Each row comes from the steps of one walk. Every step used is in the known rows, and no mark comes twice. Write the walk behind each row, first mark first.
Known rows
fuge-kebos: [-20  -2   7   7   0   5   2   5  14   2  24   9 -17  -6  11  -5   3  15
  22  -1  -9  14 -21]
vaman-kebos-rovup-pezagod-fuge: [-40  21 -25   1 -13  -9 -23  -3 -10   8 -24  13  -1   4 -25  -6   6   2
 -16  -4  -4  12 -10]
rovup-pezagod: [ -7   2  -4   4   0  -8 -12 -12 -15   1  16  15  -3   3  -2  -8 -29   1
   1  -5  -9  24   8]
pezagod-rarap-kebos-fuge: [-42  -1  29   5  37 -15 -18  -4   9  -3  -6 -16  12  14  22 -37  32  18
   0 -13 -17  53  11]
vaman-kebos: [-30   1  -6  12  -3   1   8  -2   9  -5   5  27  -7   3  -9 -29   3  35
  -2  -2  -8  17 -25]
matemip-fuge-pezagod-rovup-kebos: [ 11 -10  -8 -23  -4  -9   2  11  -6  18  -1  10 -20 -15   4  31  -8   2
   4  16   6  17  -6]
rovup-pezagod-fuge-kebos-vaman: [-31  17  -8 -16  -7  14 -22   8 -12   8   9  -7   2 -11  -5  15  17   4
  27   5 -18  24  -6]
pezagod-rovup-kebos-fuge: [ -2  -7  21 -15  -3   5 -20  15 -17   0  -9   2   0  14   0  -6  -1  -3
 -21  -5  -7  18   4]
rarap-kebos-vaman: [-40 -14  13 -16  13  16  -2  -2  -7 -20   9   0  -2   3   6 -34   9  40
  12 -15 -28  25   8]
fuge-pezagod-rarap: [-17   7  -5   0  15 -20  -6 -13  21 -12  31  -1  -7  -8  11  -7  19  24
  30   0  -4  39 -27]
rovup-pezagod-fuge-kebos: [-22  15  -8   2  -1   1 -31   8  -5  25   8  -1  -1   0  -3  23  13 -15
  16   8  -7  19  -3]
matemip-fuge-pezagod-rarap-kebos-rovup: [-34   1  -8  -8  30 -32  11 -13  21   5  -8 -15 -13 -16  23  -9  20  22
  18  -6  -1  44  -3]
rovup-kebos: [ -8  -7   5  -1   1   7   2   5 -15 -17  13   7  -3  13  -4 -14 -24  13
  -4 -12 -13   2  10]
vaman-kebos-fuge-pezagod-rarap: [-32  17  -1   9   7 -20  -9 -12  25   5  -2   2   4   0  17 -27  35  38
   9   8   2  54 -38]
vaman-kebos-rovup: [-38   4 -12   7 -11  -2  12 -10  10 -16 -10  23 -15  -1 -13 -37  -6  29
 -12 -12  -6   8 -25]
kebos-rovup: [-25   1  -6  -7   1  -7   3 -13  -2 -26   6  14 -14  -1  -4 -26 -14  11
  -2 -21  -9   9 -14]
kebos-rarap: [ -5  -7  -6   3   7   3  -7  -6   9  -8  17  32  -1   9  -9 -11   4   0
   2 -16  -4  27 -28]
rarap-kebos-rovup-pezagod: [-29  -4   4   4   5  -7 -16 -14 -19   3  -8  -7  -6   8  10 -23 -15   3
 -16 -15 -14  18  28]
rarap-kebos-rovup: [-38 -11   6  -3  13  -3  -3  -9  -3 -11  -4  -1 -13   6   6 -36   2  18
  -5 -26 -16  12   7]
kebos-rovup-pezagod-fuge: [-23  17 -20 -12   0 -12 -27 -10 -16   3  -8   2  -2   4 -21   2  -8 -20
  -4 -13  -8  16   3]
rarap-kebos-fuge: [-33  -9  22   1  25  -4 -16  -6  -4   6 -10  -2   3  19  20 -37  10  15
  -7 -19 -15  38  11]

Which walk is each row?
[-30   1   8 -11  -8  21   6   2   6 -17  23   5 -13 -16   6 -14   7  33
  31  -3 -19  21 -21]
fuge-kebos-vaman
[-24  -6   9  -5  19  -8 -20 -15   2  17   2  -9  -2  10  30 -24  19  21
   7 -11  -8  47  -4]
rarap-kebos-fuge-pezagod
[-21  19  -2   7   7 -28  10  -4   8   9  -6  -6 -13 -26  21  11  -4   1
  14  10   3  35  -1]
matemip-fuge-kebos-rovup-pezagod-rarap
[-12  11 -10   4  -3 -14  11  -7  -6  18  -7   6 -22 -24  18  12 -23  -2
   4   0   4  24   1]
matemip-fuge-kebos-rovup-pezagod
[-28  -2  19  13  24 -17 -19  -5  -5  -1   5 -13  10   6  15 -15  11  11
   2   0 -16  43  25]
rovup-pezagod-rarap-kebos
[-19  13 -13  -8  10  -9 -31  -2 -13   9   6   9   6   7 -16  10  -6 -17
   3  -4 -10  24   2]
rovup-pezagod-fuge
[-39   1  -2  -1  19 -17  -9 -14  17 -13   5 -19  -9  -4  18 -23  32  25
  14 -11 -10  32  -8]
fuge-pezagod-rarap-kebos-rovup
[-28  10 -15  13 -18  -6  -2 -12 -12  -5 -12  18  -9   0  -7 -26 -16  20
 -21  -5  -4  16  -8]
vaman-kebos-rovup-pezagod
[  1 -16  12 -14  -7  12 -12  19 -15  -8   7  11 -10   6 -11   4  -6   3
 -10  -1  -9   0   1]
pezagod-rovup-kebos
[-18  -5 -12  16  -4   7  -2  -1  17  -2   2  42  -1   9 -14 -22  19  23
  -7  -5  -1  23 -43]
vaman-kebos-rarap
[  5 -11  -2 -18 -16   6 -17  11 -10   2  16   6 -15  -2  -1  18   5   9
   2   5  -3   4 -14]
fuge-pezagod-rovup-kebos
[ 10 -19   7  -8  -9  15 -21  22  -5  -4   3  24  -2  14 -12  10  13  -9
 -15  -4  -4   4 -16]
pezagod-rovup-kebos-rarap
[-17  -3   5 -19  -8  24   6   6 -29 -38  14   3   0   4  -6 -21 -19  33
   5 -13 -23   9   5]
rovup-kebos-vaman
[-20  14  -2   6   7 -23 -10 -15  -4 -21   7  -4   2  -4   2 -16 -10  -1
  -1  -7  -8  31   5]
kebos-rovup-pezagod-rarap
[ -2  -9  -6 -17  -7  -5 -18  -2  13   9  21  16 -21 -12  -4  13  16   5
  17   5   0  19 -30]
fuge-pezagod-rovup
[-40  -2   8 -15  19   0  -4  -8  10 -21  20 -19   1  -8  19 -21  41  44
  35  -3 -21  47  -5]
fuge-pezagod-rarap-kebos-vaman
[-26  14   2  12  -3 -16 -11  -5   5  -8   8 -12  -8 -12  12  -5   7   5
  10   0  -7  24  -4]
fuge-kebos-rovup-pezagod-rarap
[-16  -1  -1   3  11  -7  18   6  13  15   7  18 -20 -21  14   7  -4  10
  24   5   2  25 -17]
matemip-fuge-kebos
[  0   3   1 -10  -3  -2 -13  -7 -19   0   4  -6   1  15  19  -9 -13   9
   0  -8  -3  28  -5]
rovup-kebos-fuge-pezagod
